Every row comes from one small tree of marks. Brackets hold a mark, then the marks that hang from it, in the order of their numbers. Every link used is in the known rows. Which tree was each row made from?
Known rows
[J_722 [J_901 J_154 [J_412 [J_252 J_910]]]]: [-0.03  0.98 -1.47  1.66  1.13  0.03  0.87 -0.19  0.24 -0.59  0.69  0.96
 -2.51  3.49 -1.73  0.88 -1.08 -1.57  1.03 -1.21 -0.02 -0.64 -0.01]
[J_901 [J_154 J_252] J_722]: [ 1.41 -1.18 -0.48 -0.43  0.17 -0.18 -0.09  0.45 -0.11 -0.86 -0.83  1.90
  2.41  1.94 -2.12  1.31 -0.07  1.46 -0.37  1.43  0.01 -1.68  2.02]
[J_958 [J_42 [J_901 J_412 J_722]]]: [ 1.00  0.25  0.78  0.22 -1.66  1.36 -1.36  0.22  0.93  0.85 -0.65 -3.01
  1.77 -4.67  1.03 -1.11  0.94  0.48 -0.88  0.45 -0.91  0.32  0.12]
[J_958 [J_42 [J_901 J_154 J_412]]]: [ 1.53  0.96 -0.04  1.76 -0.51  1.21 -0.08  0.27  1.62  0.71 -0.40 -4.11
 -0.02 -3.75  1.13 -1.47  0.10 -0.62 -0.11  1.10 -1.00  1.35  0.75]
[J_958 [J_42 J_742 J_901]]: [ 2.49  0.22  0.88  0.03 -1.36  0.53 -1.35  0.88  2.74  3.23 -0.69 -4.03
  1.49 -7.75  4.77 -2.14  1.71 -2.24 -2.01  1.68 -2.75  2.32 -0.98]
[J_252 [J_412 [J_901 J_154]] J_910]: [-1.25  0.78  0.33  1.32  2.94 -0.33  1.76  2.70 -1.59 -2.77  3.70  2.36
 -2.10  0.88  0.74  0.29  0.67 -2.28  0.56  2.92  2.88  2.72 -1.42]
[J_958 [J_42 J_742]]: [ 1.14  0.01  2.48 -0.11 -1.19  0.93 -1.18  1.94  2.45  2.02 -0.91 -2.98
  0.70 -6.33  4.84 -2.66  2.28 -3.10 -1.85  1.67 -2.19  1.25 -1.43]
[J_901 J_154 [J_412 J_252] J_722]: [ 0.97  0.76 -0.17  2.34  0.88  2.19  1.02 -1.46 -1.18 -3.48 -1.26  0.94
  0.66  2.90 -2.58  1.67 -1.17  0.43  1.39 -0.56  1.85 -2.01  1.44]
[J_154 J_252 [J_901 J_722]]: [-2.06 -0.97  1.29 -3.23  0.15 -2.91 -0.71  0.12 -1.80  2.19 -0.66  3.20
  1.45  2.09 -1.52 -0.28 -0.08  2.72 -1.58 -0.03 -0.63  0.13  0.22]
[J_154 J_252 [J_901 J_412 J_722]]: [-2.13 -0.03  0.99 -2.07  0.02 -1.78  0.21 -1.27 -2.85  0.79 -0.73  2.14
 -0.08  3.37 -2.21 -0.82 -0.99  3.03 -0.84 -0.37 -0.40 -0.61  0.55]
[J_59 [J_722 [J_901 J_154 [J_412 J_252]]]]: [-0.88 -2.50 -1.26 -1.38 -0.53 -0.35 -1.46 -0.75  3.15  0.66 -0.46 -0.46
 -1.36  1.32 -0.68  2.43  0.07  0.71  0.85 -3.32  0.78 -1.53  0.67]
[J_252 J_910]: [-1.47 -0.10  0.48 -1.62 -1.83 -0.13  0.57  3.38 -0.20  0.68  1.95  1.07
  0.87 -1.92  2.49 -3.27 -0.02 -1.28 -0.32  0.68 -0.21  0.69 -2.09]
[J_722 [J_901 J_154 [J_412 J_252]]]: [ 0.28  0.33 -1.12  1.30  0.52 -0.25  0.09 -0.64  0.90 -0.21 -0.08 -0.18
 -1.69  3.08 -1.63  1.25 -0.65 -1.19  0.88 -1.72 -0.30 -1.13  0.08]
[J_412 [J_252 J_910]]: [-1.70  1.90 -0.33  0.37  0.63  0.48  0.79  1.80 -1.06  0.00  1.33  2.60
  1.37 -0.40  1.82 -2.67 -0.99 -2.35  0.00 -0.71  0.85  1.76 -1.70]
[J_252 [J_412 J_901] J_910]: [-2.19  0.63  0.80  0.03  1.83 -0.46  1.06  2.98 -1.84 -2.02  3.99  2.41
 -1.51 -0.48  1.95 -0.87  1.22 -2.26 -0.04  2.31  2.43  3.12 -2.61]
[J_722 [J_901 [J_412 J_252]]]: [-0.92  0.42 -0.38 -0.58 -0.73 -0.38 -0.76 -0.20  0.59  0.74  0.27 -0.03
 -0.69  1.37 -0.28 -0.05 -0.04 -0.98  0.29 -2.68 -0.47 -0.76 -1.27]
[J_901 [J_412 J_252] J_722]: [-0.56  0.83  0.57  0.21 -0.60  1.74 -0.23 -0.92 -1.51 -2.14 -0.83  0.97
  1.82  0.70 -0.77 -0.05 -0.49  0.48  0.44 -1.45  1.39 -1.62 -0.28]
[J_412 J_252 J_901]: [-2.87  1.49 -0.29  1.32  2.13 -0.62 -0.69  0.75 -1.00  0.17  0.04  0.88
  0.92  0.05  2.87  0.80  1.56 -1.47  1.42 -1.02  1.78  2.69 -0.56]
[J_901 J_154 J_412]: [ 0.65  0.16  0.20  0.84 -1.01  1.40  1.49  0.02  0.20 -1.80 -0.04 -2.15
 -1.11  0.60 -0.04 -1.40 -0.46 -0.25  1.33  0.09  0.23 -1.48  0.21]
[J_722 [J_901 [J_154 J_252]]]: [ 0.80 -0.99 -1.26 -1.11 -0.18 -2.04 -0.79  0.88  1.66  1.90  0.25  0.70
 -0.27  2.37 -1.42  1.09  0.41 -0.35 -0.46 -0.29 -1.82 -0.79  0.64]
[J_722 [J_901 [J_154 [J_252 J_412 J_910]]]]: [ 0.79 -0.16 -1.11 -0.60  1.41 -2.12  0.37  1.05  0.60  0.27  1.80  2.34
 -1.57  3.12 -2.10  0.78 -0.53 -1.23 -0.86  0.90 -0.31  0.17 -0.40]
[J_958 [J_42 J_742 [J_901 J_722]]]: [ 2.69 -0.44  1.08  0.06 -1.28  1.06 -1.76  0.48  2.43  2.55 -1.37 -3.04
  2.46 -7.39  3.49 -0.42  2.07 -1.03 -2.03  1.99 -2.24  1.41 -0.17]
[J_412 [J_901 J_154 J_722]]: [-0.68 -1.74  0.05  0.45  1.00 -0.54 -1.07  1.65  0.05 -0.68 -0.62  0.63
  0.90  0.59  0.40  3.74  2.32  1.00  1.47  0.76  1.15  0.06  1.59]

Which tree is each row?
[ 1.75  1.38 -0.34  2.59  0.92  1.60  0.02 -1.10  0.49 -0.29 -1.26 -2.20
  0.94 -2.32 -0.55  0.41 -0.32 -0.26 -0.23  0.64 -0.12  0.85  1.56]  [J_958 [J_42 [J_901 J_154 [J_412 J_252] J_722]]]
[-2.88  0.36  1.31 -0.65  0.98 -0.29  0.92 -0.36 -2.82 -0.35 -0.18  2.78
 -0.75  2.20 -1.28 -0.42 -1.11  1.53  0.07 -1.29  1.08  0.01 -0.62]  [J_154 [J_901 [J_412 [J_252 J_910]] J_722]]
[ 3.02  2.36 -0.17  3.57  1.00  1.73  0.51 -1.71  1.67  0.91 -1.13 -3.86
 -0.19 -4.63  2.51 -0.83  0.11 -2.58 -0.67  1.52 -1.71  2.27  0.61]  [J_958 [J_42 J_742 [J_901 J_154 [J_412 J_252]]]]
[ 3.54  0.72 -0.99  1.45 -1.03  1.12  0.87 -1.96  1.68  1.04 -0.42 -3.92
  0.36 -4.10  2.74 -0.27 -0.32 -0.69  0.23  1.27 -2.04  1.16  0.32]  [J_42 J_742 [J_901 J_154 J_412]]
[-3.42  1.34  1.21 -0.27  1.04 -0.80  1.64 -0.07 -2.29  0.45  0.67  1.40
 -1.87  1.77  0.25 -2.27 -1.50  0.25  0.50 -1.45  0.53  1.40 -1.49]  [J_154 [J_901 [J_412 [J_252 J_910]]]]
[ 1.49  0.28 -0.75  1.01 -0.05  0.86  0.70 -1.62 -1.59 -2.67 -1.12  0.94
  0.56  3.48 -3.24  0.98 -0.93  1.68  0.48  0.94  0.34 -2.50  2.02]  [J_901 [J_154 J_252] J_412 J_722]
[ 0.52  2.01  0.13  1.49 -0.16  1.06 -0.32 -0.37  0.72  1.20 -0.37 -3.34
  0.97 -4.02  2.04 -2.27  0.01 -1.41 -0.48 -0.03 -0.77  2.11 -0.42]  [J_958 [J_42 [J_901 [J_412 J_252]]]]
[ 4.03 -0.47 -0.81  1.34 -0.88  1.64  0.28 -2.37  1.12  0.40 -1.38 -2.34
  1.36 -3.41  1.16  1.66 -0.02  0.67 -0.03  1.65 -1.48 -0.10  0.83]  [J_42 J_742 [J_901 J_154 J_412 J_722]]
[-0.56 -3.73 -0.86 -2.56 -1.82 -0.41 -1.94  0.11  3.64  1.24 -0.30 -1.54
 -1.59  0.24 -0.32  1.93  0.64  1.26  0.74 -2.84  0.13 -2.31  0.53]  [J_59 [J_722 [J_901 J_154 J_412]]]
[-1.68 -0.67  1.98 -3.07  1.89 -2.74  0.22 -0.11 -2.34  0.21  0.76  4.12
  0.65  2.60 -2.63 -0.25 -0.48  1.97 -1.98  1.07  0.77  0.91 -0.99]  [J_154 [J_252 J_412] [J_901 J_722]]
[-3.03  1.93  0.21 -1.04  0.71 -2.15  2.07 -0.35 -3.62  1.16  1.10  2.50
 -2.32  3.07 -0.74 -3.50 -1.93  1.00 -0.64  0.26 -0.65  1.10 -0.72]  [J_154 [J_252 J_910] [J_901 J_412]]
[-2.17 -1.83  2.22 -2.90 -1.10 -0.72 -0.10  0.34 -1.30  0.42 -0.35  0.72
 -0.37  0.53 -0.59 -0.29  0.19  2.81  0.02 -1.14  0.15 -1.01 -0.63]  [J_154 [J_901 J_412 J_722]]
[ 0.70  0.14 -1.17  0.01 -0.12 -1.19 -0.13 -0.74  0.59  0.44 -0.01 -0.14
 -1.66  3.61 -2.10  0.62 -0.57 -0.03  0.11 -0.66 -1.29 -1.61  0.66]  [J_722 [J_901 [J_154 J_252] J_412]]
[ 2.83 -0.57 -0.10 -0.54 -2.37  1.27 -0.81 -1.85  1.04  1.44 -0.89 -2.30
  2.16 -5.37  2.47  0.35  0.64  0.73 -0.80  0.96 -1.77  0.18 -0.56]  [J_42 J_742 [J_901 J_412 J_722]]
[ 1.19  0.99 -1.26  1.64  0.33  0.97  1.63 -1.01 -2.76 -2.93 -0.38  1.90
 -0.28  4.23 -3.48  0.15 -1.72  0.99  0.57  1.67  0.53 -2.04  1.82]  [J_901 [J_154 [J_252 J_910]] J_412 J_722]
[ 0.53 -1.11 -0.51 -0.24 -1.04 -0.48 -0.27  0.23  1.76  0.29  0.08 -1.38
 -1.91  1.88 -1.26  0.89  0.17 -0.34  0.69 -1.44 -0.85 -1.83 -0.23]  [J_722 [J_901 J_154 J_412]]
[-1.66 -3.78 -0.23 -4.02 -3.11 -0.92 -2.70  0.52  3.16  2.03 -0.12 -1.45
 -0.85 -1.11  0.77  0.84  1.20  1.44  0.32 -3.29 -0.01 -1.88 -0.67]  [J_59 [J_722 [J_901 J_412]]]
[ 3.76  0.45  0.66  2.15 -0.32  1.86 -0.40 -1.05  1.85  0.57 -1.56 -3.78
  0.57 -5.13  1.60  0.30  0.80 -0.96 -1.05  2.29 -1.74  0.70  0.92]  [J_958 [J_42 J_742 [J_901 J_154 J_412 J_722]]]
[ 0.85  1.62 -0.82  1.43 -0.09  0.32  1.76 -1.21 -1.11 -1.59 -0.19 -0.94
 -0.79  2.83 -1.12 -1.57 -1.46  0.13  0.57  0.55 -0.37 -1.07  0.99]  [J_901 [J_154 J_252] J_412]
[-0.70 -0.48 -0.70  0.98  1.74 -1.17 -1.18  0.72 -1.09 -0.54 -0.75  1.46
  0.74  2.17 -0.43  3.45  1.83  1.10  0.93  1.31  0.90  0.27  2.22]  [J_412 [J_901 [J_154 J_252] J_722]]
[-0.51 -2.92 -1.44 -2.18 -1.30 -1.22 -1.54 -0.63  2.69  1.23 -0.51 -0.80
 -1.58  1.40 -1.13  1.80  0.11  1.56  0.30 -2.54  0.04 -2.04  1.19]  [J_59 [J_722 [J_901 [J_154 J_252] J_412]]]
[-1.05 -1.93 -1.63 -0.63 -0.13 -0.31 -0.86 -0.23  2.12  0.36  0.11  0.26
 -2.08  1.49 -0.96  1.81 -0.51  0.23  0.92 -2.63  1.00 -1.35  0.54]  [J_59 [J_722 [J_901 J_154 [J_412 [J_252 J_910]]]]]
[-1.43  2.75  0.02  1.31 -0.25  1.49  1.67 -0.16 -1.91 -1.55  1.04  0.54
 -0.42  0.64  1.02 -2.92 -1.40 -1.60  0.90 -1.01  0.95  0.43 -1.63]  [J_901 [J_412 [J_252 J_910]]]
[-1.79 -0.02  0.96 -0.07  1.70 -0.38  0.47  2.69 -2.36 -2.63  3.47  3.53
 -0.59  0.01  0.66  0.84  1.29 -1.30 -0.05  2.32  2.96  1.99 -2.26]  [J_252 [J_412 [J_901 J_722]] J_910]
[-2.44 -0.26  1.72 -1.33  0.60 -0.54  0.33 -0.75 -2.02  0.07 -0.93  1.85
 -0.04  1.75 -1.28  0.09 -0.53  1.96  0.17 -1.97  0.96 -0.29 -0.56]  [J_154 [J_901 [J_412 J_252] J_722]]
[ 0.71  0.76 -1.24  0.09 -0.98  1.08 -0.30 -1.82 -0.65  0.30 -0.22 -0.54
  2.92 -1.91 -0.22  0.32 -0.92  1.72  0.15 -0.95  0.39  0.40  0.02]  [J_42 [J_901 [J_412 J_252] J_722]]
[ 1.80 -0.76  0.06 -0.35  1.42 -0.25  0.46  0.13 -0.78 -2.37  0.30  2.81
  1.79  2.57 -3.09  1.43 -0.39  0.79 -0.91  2.35  1.26 -0.79  1.02]  [J_901 [J_154 [J_252 J_412]] J_722]
